Each row comes from the steps of one path. Every step used is in the known rows, and no mark comes twice. Write the path behind each row, first mark first.
Known rows
K -> Z: [  7  -9  20  16 -12 -11  -2  14 -25  34  -8   6   5  17 -23   7 -29  -5
 -22 -10  23 -22  -9  -8 -23]
G -> M: [ -6 -18  -2  14 -14 -18  17   3 -26  17 -19 -15  -3  27  -9  -7  -7  -4
 -17  -5  11 -11  -5 -29 -25]
S -> D -> Z -> K: [ 17   8  15  18 -17   1   7  19   6  13  13   5  -3  16   4  11 -14  -4
 -17  -3  15  19  -2   1 -28]
R -> K -> Z: [ -1   1  21  19 -16 -15 -10  18 -18  20  -5   5   3  22 -11   1 -23   7
  -5 -10  21 -38  -6  -2 -25]
M -> D -> R -> K -> Z -> S: [  1 -14  20   5 -10 -12 -17  22 -10  -2  25  -5 -10  22 -22   8 -16   2
 -15  -8  15 -17  -6  -7 -17]
K -> Z -> S -> D: [ 12 -25  41  10 -16 -16   2  19  -7  21  11   0 -10  19   2  22 -13  -3
 -43  -3  17  17  -9 -10 -21]
H -> D -> S -> Z -> K: [  6  13  13   6 -10 -10   9   5  -4  19  21  19 -10  16 -15   6  -5  -3
 -23  -7  14  25 -13   2 -51]
G -> M -> D -> S: [  1   2   4  16  -7  -8   4   0   8  44  -3 -12   2  31 -20   5  -3 -25
 -26 -14   8  26   0 -21 -19]
D -> S -> Z: [  7  -1  23  17  -6  -9   4   5  -8  18   9  28  -1  20 -21  11  -3 -14
 -34  -3   8   6 -17   3 -37]
G -> M -> D: [ -7  -7   1  16 -14 -21  17   7  -7  36 -22 -21  -9  30   4  -4  -4 -19
 -18  -6  12  12  -2 -33 -20]
H -> D -> Z -> S: [  5  -9   5  13 -12 -14 -10  13 -30 -26  32   0  -1  22 -28  10 -10  -3
 -42   0  21 -12  -9  -2 -35]
S -> D: [  5  -7  30  21 -23 -10  17  16 -13  29  -3  -1   0  23  20  15  -1 -17
 -35  -4  13  10 -11  -9 -27]
H -> D: [ -9   9   3  16 -21 -22   8   5 -49  12   6  -4   6  25  -9  -1  -3 -17
 -38  -9  25 -13 -13 -10 -50]
Z -> S -> D -> H: [ 14 -20  29  21 -11  20  13  21   7  18  12 -11  -3  18  13  10   2 -11
 -57  -8  11   6  -3  -3 -17]
K -> Z -> D: [ 11 -13  24  -1 -15  22  -4  18 -16  26 -10   0  -1  15  -6   5 -18   5
 -21 -17  20 -10   4 -18 -16]
N -> M -> D -> S -> Z: [  2   0  28  17  -5 -23   3   7   2  22  16  19  -8  22  -8  14  10 -24
 -34  -5  10  30 -19  -8 -32]
S -> D -> Z: [ 18   4  22  34 -19  -6  -3  19 -11   9   6   7  11  22  -4  15 -10 -21
 -42   1  15   5  -3   3 -19]
Z -> S -> D -> J: [ 12 -15  17  16 -11  23  22  12   7 -13  13  -4   2  21  12  18  -4 -11
 -45 -10  13  17  -6  -4 -19]
R -> D: [ -8  -9  17   3 -22   1  10  15 -31  14   3  -8   5  24  22   1   1   9
 -21 -20  19 -29  -6  -5 -22]
M -> D -> H: [  7   0   9  27  -9  21  15  18   6  39  -7 -15   3  20   9  -3  -4 -24
 -39 -15  14  -5   0  -8 -16]
M -> D -> R -> K -> Z: [  2  10  19  21 -15 -11 -19  21 -17  22   6   0   6  24 -21   1 -19 -14
  -9 -12  17 -25  -1  -3 -15]
J -> D: [ -8  -3  18  17 -22 -10   1  -2 -23  10 -10  -5   0  24 -10  11 -15  -9
 -28 -16  19  -9 -20 -13 -39]
D -> R: [  1  -2   4  15 -14   4   2  15 -38   3  17   2  12  21 -26   3  -7 -28
 -20  -9   9 -27 -10  -5 -19]
S -> Z -> K -> R: [-10  -2  21  14 -18  -7   3  17 -19  30  11  16 -11  10 -26  -7 -21  -2
  -4  -5  12  12 -17  -3 -33]
N -> M: [-10 -16  16  11 -14 -26  12  12 -30   2  17  -4  -2  23  10   7  10 -11
 -12  -9  20 -14 -22 -22 -28]
N -> M -> D: [-10  -5  16  15 -15 -27  13  14 -10  23   7 -13  -8  26  20   7   9 -24
 -14 -10  19  11 -15 -28 -23]

Which path is each row?
[ -4   7  18  10 -19  11 -11  23 -21 -17  16   7  -2  24  -1  -5   8  -2
  -5  -9   6 -29  -3  -1 -24] : S -> Z -> D -> R -> K
[ 12   0  11  11 -10  47   2  15   4  -6  -3  -2   9  18   1   2 -14   4
 -22 -24  19 -12   9  -6 -13] : R -> K -> Z -> D -> J
[ -8   6  14  21 -18 -11 -10  21  -9  24  24  -1  -4  15 -26  -4 -16 -15
  -2  -9  18  24  -9 -11 -18] : N -> M -> D -> Z -> K -> R
[ -9  10   6  20 -19  -2  -7  20 -27 -10  17  -1   8  28  -7  -5   0  -8
   1  -9   9 -47  -7   1 -24] : D -> R -> K
[ -4   1  11  15 -13 -14   0  17 -25   9  26 -10   3  24 -10   6   9 -41
 -19 -11  12   3 -13 -20 -13] : N -> M -> D -> R
[ -3  10  20  24 -24  -6  -6  23 -19  -2  18  -1   6  29   7   3   6 -15
 -11  -6   7 -22  -5   2 -22] : S -> D -> R -> K
[  2  -4   5  11 -13  33  20  11 -12  -8   4  -7  15  22  17   3  -3  -1
 -33 -26  18 -17  -1   1 -17] : R -> D -> J
[ -9   5  28  15 -17  -4 -11   6  -8  32  16  15  -9  13 -43   1 -22  -7
 -16 -13  12  32 -18  -1 -35] : J -> D -> S -> Z -> K -> R
[  6 -12  25   1 -14  16   9  15 -15   6  -6  13 -11  15  10   3   1   3
 -25  -7  12   1  -6 -14 -29] : S -> Z -> D
[ 10  -5   2   8 -10  53  19  10   0 -10  -3  -5   8  17   8   4  -6  -5
 -27 -22  15  -4   4 -11 -17] : Z -> D -> J
[ -1 -20  16   5  -9 -19 -17  17 -10  -1  17 -13 -13  25 -27   3 -14   4
 -15  -6  13 -10  -1 -17 -13] : G -> M -> D -> R -> K -> Z -> S
[ -1  13  17  20 -18 -17 -24  17 -39  11  14   2  11  23 -32  -1 -17 -11
 -21 -12  21 -32  -3   1 -28] : H -> D -> R -> K -> Z
[  4  -1  15   5 -12  -8  21  13  -4  12   5  18 -18  13   6   2 -10   8
  -5  -2  13   7 -16  -4 -43] : S -> Z -> K
[  8   7  12  31 -18  -5 -15   6 -19  -7   1   4  11  22 -28  12 -20 -14
 -35  -9  19 -10 -11   0 -28] : J -> D -> Z
[ 14 -15  36  23 -12  15  -1  25  11  19  11  -9  -3  19   8   8  -4  -1
 -50  -9  14  -2   2   2 -14] : R -> K -> Z -> S -> D -> H
[ 14  -5  23  15 -10  45  -7  24   3  24  -5 -10   4  15   2  -6  -8   5
 -32 -22  17 -22  12  -5 -10] : R -> K -> Z -> D -> H
[ -2   2  13  17 -19   1 -10   5 -37  -2  13  -4  10  22 -33   9 -10 -29
 -31 -16  12 -13 -16  -7 -25] : J -> D -> R
[-13  20   3  21 -23 -13 -13  15 -42 -13  24  -4  10  29 -13  -7   4 -15
 -14 -10  15 -38  -7   2 -36] : H -> D -> R -> K
[  6   4  21  -1 -10   1  10  10   6  19  18  17 -11  16   1   7  -3  11
 -14 -12  11  19  -9   5 -37] : R -> D -> S -> Z -> K
[  4  10  20  18  -9 -19  -1   1 -23  16  15  25   2  22 -27   8   2 -20
 -49  -4  13  14 -17   4 -49] : H -> D -> S -> Z
[  6   4  11   5  -6 -11  14   5  17  31   5   8 -18  19  -9   3  -5  -3
 -13  -5   7  41  -7 -13 -35] : G -> M -> D -> S -> Z -> K
[ 12  -2  15  25 -14  23  25  11   2   3   0  -1  11  21  16  14  -4 -21
 -43 -12  14  15  -4  -3 -20] : S -> D -> J
[ 13 -10  24  19 -11  17   7  16  11 -12  13  -2   2  22   8  17  -9  -2
 -39 -11  15   9  -1   0 -17] : R -> K -> Z -> S -> D -> J
[  9 -20   8  12  -9  -3  -5  17 -14 -22  25   3  -3  20 -23  12 -15   3
 -27   0  16 -19  -9  -2 -22] : D -> Z -> S
[ 13  -5  18   3 -13  26 -14  20 -31  11  13   0   9  15 -31   4 -12 -18
 -25 -18  12 -13   3 -11  -8] : K -> Z -> D -> R
[ -3  -5  20  14 -16  35   3  23  -9  34  12 -14   5  14   2 -13  -6   3
 -31 -25  16 -10   2   3 -12] : Z -> K -> R -> D -> H
[ 10   4  22   5 -10  24 -19  12   5  28   9   4   7  22 -22   9  -9   2
 -19 -24  14  -2   7  -5 -18] : R -> K -> Z -> D -> S
[  7  16   0  31 -17 -15 -11  10 -40  -5  13   4  17  23 -28   2 -11 -21
 -43  -3  24 -14  -5   2 -37] : H -> D -> Z
[-10  16   7  22 -19  -6  -7  21 -15   1  13  -6   3  30   1  -4   2 -18
   0 -10   9 -29  -4  -4 -21] : M -> D -> R -> K
[ -1  -5  27  15 -15  28   3  23  -8  30  12  -2   0  11   1 -12  -3   4
 -38 -21  13  -3  -1   7 -16] : S -> Z -> K -> R -> D -> H
[-11  10   2  21 -18 -13  -6  17 -15   2   6 -14   0  33  -4 -10   4 -16
   0  -8   7 -21   0 -14 -18] : G -> M -> D -> R -> K
[ 16  -3  22   3  -7  28 -13   9   1  37   7   5   8  19 -29  13 -14  -7
 -29 -24  15   8   6  -9 -17] : K -> Z -> D -> S
